Each row was made from one walk, in order. Every step used is in the known rows, and no mark comes twice. Write each row's walk.
In the rows, zero is written as 128.
Known rows
safomot, somok: [167 130 110 170 130 102  92 110 151 131 139 124 109 119 126 135 134 140
 144 128 110 128 114 100 105 139 137 137 134 140  57 117 183 137 106 101
 154 146 133 149 125 126 129 152 127 133 136 133 136 139 165 149 116 141
 134 153 145 104 164 133 109 135 123 132 101 117 156 146 142 140 163 120
 124 120 143 123 133 161 131 129 107 109 121  83 131 121 132]
somok, zuke: [149 122 116 134 145  96 113 127 116 130 128 121 143 112 120 108 126 137
 118 151 136 133 142 111 153 172 124 145 124 124 100 125 118 131 112 132
 135 124 160 116 129 108 132  89 132 137 134 129 119 137 122 139 115 149
 125 159 138 105 153 126 113 133 138 108  83 125 148 133 131 200 163 135
 119 151 132 119 155 147 135 141 126 129 119 121 132 108 164]
nakit, mutuvi: [148 132 125 116 127 142 124 124 152 114 127 111 116 104 145 118 129 145
 127 155 126 124 134 145  90 126 121 123 121 139 139 145 143 118 120 125
 111 125 105  98 139 125 105 139 150 130 126 127 162 110 174 136 133 148
 121  90 143 132 163 105 133 118 119 106 134 113 116 115 115 168 143 129
 139 115 128 155 129 128 142 129 116 144 129  89 124 130 133]
safomot, somok, nakit, mutuvi: [135 108 144 179 110 163 125 106 169 146 128 119 119 116 103 109 123 118
 143 126 117 113 125 136 103 118 131 115 137 142 139 129 198 142 123  97
 139 146 117 140 118 156  77 164 139 136 125 116 162 137 157 140 120 107
 146 186 124 123 152 109 143 110 111 122 140 138 140 136 128  62 165 125
 137  91 113 186  96 128 138 118 119 114 139 133 122 158 103]
safomot, mutuvi, vipof, somok, zuke: [123 127  93  87 146 150 107 141 138 131 134 154 117 156 126 145 111 136
 120  96 125 142  86 129 134 103 153 124 122 121 127 120  54 129 132 150
 112 111 181 159 138  93 185 112 118 129 150 138 156 141 124 128 121 148
 109 122 135 137 149 160 119 121 166 144 164 119 135 122 137 158 114 120
 100 122 110  56 140  81 144 127 124 133 136 124 133 111 158]
vipof, somok, zuke, mutuvi, safomot, nakit: [107 142 109 112 131 161 100 129  77 136 123 166 149 117 160 144 121 148
 107  57 142 125 147 117 152  77 139 170 136 101  98  98  95 110 138 163
 127 114 168 155 129 113 202  94  91 109 141 128  78 132  90 106 124 156
 124 203 130 120 151 151 121 169 138 140 125 150 179  93 106 174  99 137
 115 139  87  70 126  86 137 122 121 132 105 127 135 139 151]
vipof, nakit, mutuvi, somok, zuke: [156 121 118  88 120 109 170 127 166 118 111 102 100 115 179  88 135 115
 109 143 153 155 184 134 200 162 143 135  95 107 158 121  50 118 148 126
 142 121 109  98 140 130 106 118 147 106 117 115 124 141 191  73 123 149
 123  95  84 121 100 137 140  94 125 100 107 150 139  89 146 134 107 129
 139 116 135 105 185 137 125 145 148 115 130 138 144 107 137]
vipof, somok, zuke: [151 146  89 121 141 117  85 133 113 129 122 139 138 116 144 125 130 151
 122 136 137 123 140 122 140 135 152 144 126 120 103 102  93 113 129 127
 140 104 163 132 136 101 152  96 118 113 142 137 134 121 131 128 121 190
 132 145 149 122 147 168 116 161 128 115  89 130 178 116 151 190  98 136
 116 135 142  66 138 127 140 129 123 131 106 125 135 117 165]
vipof, nakit, zuke: [160 120 119 104 140 132 120 123 141 121 124 107 115 130 164 123 152 100
 146 210 136 114 133 150 154 191 118 107 118 145  64 127 116 120 143 146
 142 123  93 113 117 114 114 126 136 121 117 136 143 125 150 116 130 108
 153  51 121 135 115 143 133 111 117 121  82 128 152 122 169 126 104 131
 153 155 184 114 150 179  84 150 128 109 127 116 128  78 114]
safomot, nakit, zuke, mutuvi, somok: [121 135 126 136 110 120 160 132 153 133 113 129 139 131 127 125 132 126
 133  97 120 133 142 134  97 136  77 139 113 124 150 102 134 126 126 163
 120 132 122 114 110 130 143 119 106 100 116 127  99 108 141 107 126 117
 126  68 135 123 118 141 139 115 187 134 128 106  52 134 106 143 101 134
 116 142 120  93 110 138 101 125 115 129 137 112 123 105 132]
mutuvi, safomot: [134 128 118 109 174 102 114 133  66 123 140 125 122 126 141 156 135 128
 121 159 127 133 130 108 143 132 150 150 136 123  34 142 143 123 118  96
 127 129 119 124 131 121 116 123 124 161 135 134  99 117 110 161 125 155
 126 151 123 129 139 114 105 147  81 139 125 128 202 133 130 184 141 123
 127 157 148 127 144 137 150 125 132 135 105 105 138 159 124]
zuke, somok, nakit, mutuvi: [118 135 152 164 101  75 151 120 148 113 131 121 139 115  88 119 132 121
 134 168 136 118 142 152  97  94 143 119 132 134 217 155 149 129 130 105
 122 146 116 135 139 159 101 151 158 131 129 116 156 122 109 106 131 105
 135 139 117 145  81  91 144 145 101 112 167 131  90 134 120  83 143 142
 160 101 139 154  95 149 150 128 146 137 136 157 119 162 125]
somok, zuke, mutuvi, vipof, nakit: [137 131 156 101 116 143 110 127  80 116 138 132 148 126 169 108 121 138
 101  80 165 134 130  95 212 150 119 126 136 120 144 142  69 139 120 178
 137 108 143 124 134 103 196  90 126 115 112 121 107 172 104 115 148 111
 105 138 147 108 131 115 116 133 124 108  60 162 131  97 127 142 145 123
 124 137  99 174 192 118 103 158 122 131 124 135 136  78 133]
zuke, mutuvi, vipof: [127 159 146 121 116 142  98 140  78 109 145 131 143 129 142 134 119 169
 113  62 131 127 104  93 129 125 104 117 146 143 147 154 125 137 106 158
 121 107 123 121 143 115 183 120 129 123 114 136 133 144 107 146 165 146
  96  93 177 113 145 111 105 154 126 120  87 122  80 113 119 147 138 117
 115 124 114 175 158 117 116 139 112 156 130 109 127 104 118]
somok, nakit, mutuvi: [114 110 145 138 115 152 135 128 133 133 122 105 135 118 100 109 126 120
 138 158 116 113 142 151 113 136 118 111 135 137 177 150 164 130 129 101
 122 132 103  98 136 146  46 132 150 137 118 124 166 113 108 153 137 118
 143 152 119 134 138 111 147 110 100 107 138 124 103 125 112 100 144 135
 144 108 126 195  94 122 128 118 142 134 139 166 119 160 118]
safomot, mutuvi, somok: [133 129  47  96 151  65 169 133 188 116 126 113  87 147 116 135 122 142
 127 100  98 161 126  98 129 145 131 145 100 111 143 120 108 118 126  96
 136 144 146 125 146 125 104 126 126 126 143 140 135 128 163 124 104 187
 115  76  92 111 127 151 116 103 167 135 165  86 100 145 113 180 123 119
 112 122 136  80 147 121 143 120 157 108 149 117 140 120 171]
safomot, nakit, mutuvi: [148  99 139 128 123 138 135 123 154 137 118 111 113 125 142 129 133 125
 138 105  99 129 152 153  68  75 101 137 123 141 130 125 145 142 119 156
  98 143 101 125 130 127 109 137 139 118 126 119 151  97 146 137 131 109
 120 124 119 134 169 110 140  98 158 120 152 104  82 123  75 165 150 135
 123 118 126 115  85 122 118 117 113 143 139 105 113 140 138]
zuke, somok, nakit: [131 137 139 173 118  40 135 126 120 118 138 120 146 132  66 135 140 124
 147 154 128 118 144 125 116 118 150 123 141 134 177 150 156 134 117  95
 143 153 127 138 140 149 102 135 153 131 133 126 144 125  76 128 136 110
 148 151 118 131  75 103 125 164 100 123 133 123 101 159 135 101 151 141
 153 126 159 153  97 161 133 131 154 125 133 169 124 158 142]
zuke, mutuvi, safomot, nakit: [112 130 128 116 137 138 128 124  72 126 134 138 137 126 154 151 128 138
 114  46 122 128 141  97 129  77 108 159 145 116  77 130 161 124 115 151
 115 144 121 147 133 128 167 118 102 129 128 129  71 130  83 133 135 134
 114 170 130 114 153 107 118 146 130 141 129 127 137 114  74 172 148 126
 121 145 100 139 122 102 118 123 124 140 120 102 127 135 128]
safomot, nakit: [163 104 112 141 143  83 117 125 120 141 122 110 119 142 121 144 140 134
 151  80  89 134 152 122  92 114 100 143 134 134  85 126 148 147 108 139
 122 147 118 134 134 115 106 117 128 128 129 129 131 101 108 157 132 121
 132 140 120 119 152 127 119 109 159 130 114  92  89 147  97 187 150 136
 113 142 149 117  80 149 100 119 122 133 136 126 117 130 150]
safomot, mutuvi, vipof: [136 115 103  90 155 121 122 136 141 119 141 128 103 163 122 154 119 133
 131  97 101 144  75 117 114 122 128 114 127 138 116 148 102 142 116 139
 110 131 145 147 141 102 145 132 133 149 139 142 161 137 118 160 130 130
 101  93 131 130 155 125 111  99 160 144 155 101 105 144 112 141 155 114
 109 129 127 124 137 106 135 127 129 134 149 114 129 106 139]

Write each row's walk
[139 142 113 100 120 145 125 116 135 112 126 115 130 117 180 115 145 121
 129 160 150 104 135 134 159 177 103 109 124 136  94 130 132 109 137 171
 142 119  99 112 122 122 149 118 130 104 112 137 124 141 138  96 138 110
 144  40 143 125 107 138 132 129 123 117  74 141 122 107 147 122 102 128
 158 145 143 140 167 156  79 156 125 113 126 104 128  73 109] => vipof, nakit, zuke, mutuvi
[129 101 185 169 105 177 114 117 146 146 135 126 121 132 104 114 119 117
 139 115 133 123 105 139 111 106 137 101 142 147 158 134 161 160 127 109
 130 129 115 141 122 149  96 170 142 144 118 113 168 147 137 160 138  80
 126 193 136 135 151 103 139  96  99 131 146 144 140 131 135  27 164 120
 123  90 120 190 103 115 135 118 113 135 143 149 122 149  88] => safomot, somok, nakit, mutuvi, vipof
[141 110 130 127 117 109 166 132 168 136 113 107 101 129 137 120 134 128
 133  89  98 155 171 143  91  88 103 146 104 121 164 113 109 134 127 120
 108 139 104 110 133 137  94 139 133 110 121 115 134  95 179 117 129 139
 115 105  95 127 131 127 137  90 168 121 155 103  61 118  88 164 124 132
 114 110 128 100  91 125 129 112 127 140 142 129 123 143 145] => safomot, nakit, mutuvi, somok
[121 141 150 117 112 136 112 135  80 121 139 145 160 121 138 108 110 156
  98  84 157 134 115  94 169 152 109 129 138 122 154 137  88 138 104 170
 125 105 160 124 130 103 197  93 121 125 117 124 109 166 102 128 144 130
  98 147 166 109 146 105 112 146 142 111  73 144 100 119 122 151 162 125
 109 139  88 168 177 111 123 148 111 150 122 119 132  87 139] => somok, zuke, mutuvi, vipof
[136 132 141 110 132 174 126 105 126 124 135 141 119 113 194 132 139 106
 124 153 155 112 113 123 166 144 136 120 130 129  33 118 149 111 145 151
 144 131 104 147 107 134 171 146 112 121 125 130  84 161 157  96 118  84
 145  99 127 124 120 128 129 134  99 142 112 166 218 109 162  79 112 118
 153 145 122 129 184 142 104 148 112  98 116  75 136  92  89] => vipof, nakit, zuke, mutuvi, safomot, somok
[130 146 104 150 135 138  89 132 105 135 121 122 134 133 101 134 140 138
 147 104 108 107 140 135 122 136 146 123 146 130 131 122 138 119 142  95
 150 118 132 123 145 127  82 115 128 124 131 140 165 102  71 168 142 177
 160 154 133 144 132 180 125 161  99 127 113 121 139 128 151 128  71 135
 132 121 161 127  74 120 122 115 146 126 124 182 128 165 130] => vipof, somok, nakit
[123 106 154 128 130 175 131 112 138 136 134 147 115  96 154 120 114 117
 102 164 152 137 122 135 140  87 159 146 121 114  80 114 142 128 125 117
 114 133 140 145 111 139 143 152 125 148 143 114  96 149 189 101  97 114
 119 203 118 125 170 100 134 108 100 128 163 164 233 115 121 111 177 122
 126 117  84 122 164 103 182 124 109 123 107  73 136 131 123] => nakit, mutuvi, safomot, somok, zuke
[130 151 148  99 109 194  93 140 114 119 130 141 109 129 158 135 125 143
 121 126 140 124 107 162  93  80 147 102 130 147 152 140  80 128 139 141
  96  88 111 123 142 115 146 150 137 124 123 129 183 107 164 133 154 150
 101  74 165 164 154 143 131 139 120 120 135 127 132  97 146 123  92 121
 121  92 137 113 124  94 144 122 102 164 123 119 127 139 106] => nakit, mutuvi, vipof, somok
[104 160 111 140 105  93 157 134 117 117 124 108 144 124  99 105 124 150
 117  75 117 137 163  81 159 169 106 139 131 111 213 136 143 117 127 102
 160 128 124  94 144 151  97 109 123 111 110 133 111 131  95 135 144 177
 127 119 117 103  98 135 125 145 126 116 107 120  68 125 108 132 101 125
 128 117 114 190 135 122 118 124 164 126 136 176 135 144 134] => zuke, mutuvi, somok, nakit
[146 124 124 143 156 123 103 116  96 135 144 139 109 119 142 158 132 121
 128 136 128 135 111  96 134 112 164 151 140 126   6 121 172 130 111  88
 142 141 125 157 118 131 135 155 117 154 146 130  98 137 146 152 110 137
 133 182 121 117 159 116 104 147  88 151 128 139 252 150 141 132 163 115
 119 136 135 127 144 135 154 124 119 108 109  83 139 150 119] => mutuvi, safomot, somok
[123 100 154 123 164 133 137 136  91 151 121 139 128 140 136 162 139  90
 138 166 117 127 121 151  96 100 122 138 128 131  37 115 141 134 127 147
 100 135 110 136 102 123 128 130 111 150 135 128  91 100 109 136 111  87
 134 140 113 146 136 116 131 113 134 154 157 125 166 159 113 144 133 132
 123 169 140  82  94 138 125 117 110 131 116 101 120 137 114] => mutuvi, safomot, nakit, zuke
[ 99 126 166 154 119  86 161 126 114 120 132 132 138 116 106 138 130 108
 127 182 142 120 142 150 121  63 167 129 135 122 186 159 149 126 135  99
 113 144 112 142 130 164 105 158 150 149 138 114 125 124 101 101 129  93
 134 170  94 150  73  86 142 153  71 128 185 152 155 135 125  64 147 138
 159 118 134 148 106 133 161 122 149 137 125 154 127 183 112] => zuke, somok, nakit, mutuvi, safomot
[110 113  72 114 150  83 177 133 185 132 122 108 107 161  75 123 120 115
 138 100  87 154 135 112 141 168 131 134 110 108 182 127 116 122 135  82
 146 155 146 118 138 139  58 119 129 134 136 137 136 130 125 135 111 162
 140 116  72 117 103 152 132  98 163 138 175  99  82 156 121 133 112 124
 116 119 126 118 120 110 133 113 178 104 156 184 135 155 154] => safomot, mutuvi, somok, nakit
[114 128 188 159  99  95 140 136 124 120 136 130 139 135  89 127 127 117
 137 152 145 126 120 155 105  77 150 103 139 144 232 164 117 148 130 117
 108 129 113 137 136 154 123 162 162 137 122 111 167 127 109 116 152  84
 115 140 129 156  76  86 139 141 100 119 162 142  90 135 129  46 149 134
 148  99 136 168  97 135 145 130 135 152 138 175 119 160 102] => zuke, somok, nakit, mutuvi, vipof
[107 147 145 139 120 175 122 116 121 125 139 158 145 106 157 137 123 122
 116 160 155 111  88 126 111 119 122 133 134 125  62 113 180 114 126 143
 123 127 131 139 105 133 183 147  94 136 130 133  80 142 148 104 108  99
 132 120 155 126 138 118 128 147 116 147 130 146 190 137 141 104 131 119
 134 147  99 127 167 131 136 131  98 110 109  57 128 106 101] => nakit, zuke, mutuvi, safomot, somok
[ 97 111  80 116 143 101 185 137 204 138 115 116 117 156  73 120 117  95
 140 154 103 143 120 139 121 173 120 119 101 115 176 116 117 120 145 101
 132 144 149 115 116 141  64 127 125 135 131 136 136 121 133 120  99 130
 142  85  83 129  86 162 148  84 166 144 180 100  73 164 135 105  99 127
 121 134 127 102 115 125 132 112 166  99 153 165 130 131 145] => safomot, mutuvi, somok, nakit, zuke
[ 93 134 146 150 113 168 132 129 122 130 123 121 170 123  97 108 124 122
 136 167 129  94 118 145 119 178  89 105 141 138 165 137 183 126 133 139
 134 126 123 102 117 142  97 113 119 127 110 133 132 129  75 140 136 100
 152 116 153 132 106 127 146 130 127 122 110 126  79 144 127  91 117 136
 145 143 119 188 111 133 103 129 136 131 132 159 115 117 108] => somok, nakit, zuke, mutuvi
[128 179  85 126 113  86 145 135 123 102 131 118 129 110 131 115 127 176
 112  77 124 144 156  74 142 152 104 148 123 112 169 127 137 110 113 116
 154 123 126  98 148 136 138 115 118 105 115 137 109 125 147 122 141 199
 111  80 135  97 118 137 109 157 138 115  88 109  81 117 112 180 108 119
 123 119 118 139 176 132 131 131 144 131 128 118 140 120 148] => zuke, mutuvi, somok
[140 112 135 141 160 126 112 108  95 144 143 150 127 114 139 142 121 116
 112 142 150 140 119  99 168 115 158 159 131 111  18 108 154 133 119  98
 141 141 158 159 111 125 159 129 114 157 146 122  73 157 147 135  98 123
 129 237 121 109 158 117 110 132 102 143 123 161 252 143 142 133 180 121
 112 145 105 108 163 133 164 127 115 106 101  86 142 133 131] => mutuvi, safomot, somok, zuke
[109 105 163 161 148 160 127 119 111 157 131 141 134 129 105 148 126  89
 139 182 137 116 103 136 133 135 156 126 142 128  50 114 190 135 135  87
 140 140 126 149  95 149  94 152 112 163 133 125  97 136 106 147 107  79
 159 208 114 138 122 121 135 124  86 160 149 153 218 165 159  58 145 123
 126 148 131 144 114 135 141 120 125 103 113 125 128 162  88] => mutuvi, safomot, somok, nakit, zuke
[126 171  86 120 110 150  89 128 103 120 127 150 151 102 148 115 120 172
 106  91 146 114 139 106 145 131 131 151 133 114 139 109 103 101 130 147
 145 103 169 131 142 109 191  92 108  97 139 139 117 135 119 107 129 193
 125 139 171 116 150 168 117 181 141 112  81 139 137  87 132 182  88 134
 122 125 100  88 157 104 134 134 120 131 111 108 135 103 165] => vipof, somok, zuke, mutuvi
[107 120 103 104 140 147 106 143 132 134 131 138 115 176 104 154 116 122
 137  71  97 130  84 137 118 108 145 105 139 134 154 131  89 134 144 125
 118 118 153 152 142 112 132 130 127 138 142 142 179 132  91 152 138 136
 127 128 122 152 135 155 128 119 146 152 170 111 116 129 130 101 100 121
 114 111 134 102  88  82 129 116 145 128 150 180 125 143 128] => safomot, mutuvi, vipof, somok, nakit
[130 105 171 116 108 180 112 136 127 145 115 148 126 137 153 128 121 126
 128  70 132 135 137 168 104  52 125 126 125 132 156 109  57 148 136 178
  84 105 138 142 123 107 173 128 126 115 128 111 147 113 140 126 139 110
 103 147 132 154 153 130 145 103 167 128 150 135 109 103 102 129 122 134
 104 111 106  72  86  91 131 118  93 163 131 144 118 129 129] => safomot, nakit, mutuvi, vipof, somok, zuke
[112 112 148 154 138 144 133 135 126 145 119 113 154 134  77 116 132 101
 151 207 119 101 118 159 114 187 110  99 133 146 136 133 168 133 133 112
 133 123 116  98 111 134  60 120 133 144 117 132 143 108  84 163 128  97
 159 121 129 140 108 131 144 118 115 124 121 115  96 164 151  91 119 138
 144 156 157 166  85 158 109 127 136 120 133 171 115 133 110] => somok, nakit, zuke
[ 94 162 116 145 109 174  99 135 120 135 115 143 157 120 117 122 129 139
 136 139 132  87 117 157 108 153 117 106 142 131 160 112 147 101 148 132
 139 105 130 115 125 133 121 115 111 105 122 140 145 110  85 124 140 151
 163 105 162 141 117 183 145 163 120 126 117 131 117 117 148  97  51 138
 142 126 133 133  93 119 112 119 128 130 121 160 121 138 116] => vipof, somok, nakit, zuke, mutuvi
[118 131 136 145 131  99 168 144 147 142 111 107 139 139  75 109 132 110
 142 190 117 136 149 138 139 204 116 117 111 122 179 115 126 127 142  73
 150 121 117  84 117 146  43 122 126 130 111 130 122 106 128 139 127 140
 155 101 109 134  63 156 139 112 136 127 116 114  87 167 165 102  86 130
 124 143 158 136 114 158 117 120 157 119 133 191 130 147 119] => mutuvi, somok, nakit, zuke
[146 151 147  96 119 136 100 129  80 104 143 122 128 139 177 129 132 149
 113  55 141 131 122  94 186 139 114 108 145 137 124 159  95 132 122 167
 137 110 105 121 143 110 179 121 133 113 104 132 130 155 105 139 172 118
 104  79 153 119 131 110 106 138 112 120  65 143 111  88 131 130 124 116
 135 126 130 188 174 129  85 153 124 139 132 130 133  84 108] => zuke, mutuvi, vipof, nakit
[137 113 128  88 130 102 142 133 168 114 139 137  99 167 141 155 132  93
 134 150 144 137  77 154 126 109 147  98 113 138 131 146  60 133 142 170
 111 136 126 171 124 115 183 153 144 128 137 129 150 155 149  85 124  65
 117  39 113 156  78 122 133 112 152 151 176 129 117 133 155  72 128 122
 143 131 150  76 154 145 115 148 129 117 151 112 128  84 122] => safomot, mutuvi, vipof, nakit, zuke, somok
[134 100 137 125 117 114 176 129 173 142 106 119 114 125 134 103 125 125
 121 102 124 162 179 142 124 106 112 154  98 110 183 104  88 138 128 136
 112 137 133 110 126 130 109 115 126 111 123 108 115 110 173 107 117 128
 112 151  91 120 123 124 147  82 185 117 156 119  73 131  95 162 140 138
 105 121 111  77 108 119 137 118 123 137 136 137 126 132 155] => safomot, nakit, mutuvi, somok, zuke
[137 149 127 153 115  73 133 133 153 111 132 137 141 116 112 135 139 126
 143 234 148 115 104 156  70 128 133 118 121 146 126 132 143 120 126 136
 121 133 125 133 119 134 154 149 141 126 133 129 134 113 153  92 118 103
 136  45 152 143  82 122 132 164 135 127 126 115 104 158 164 125 125 139
 150 154 166  82 133 192 136 142 114 135 119  76 121 111 133] => nakit, zuke, somok
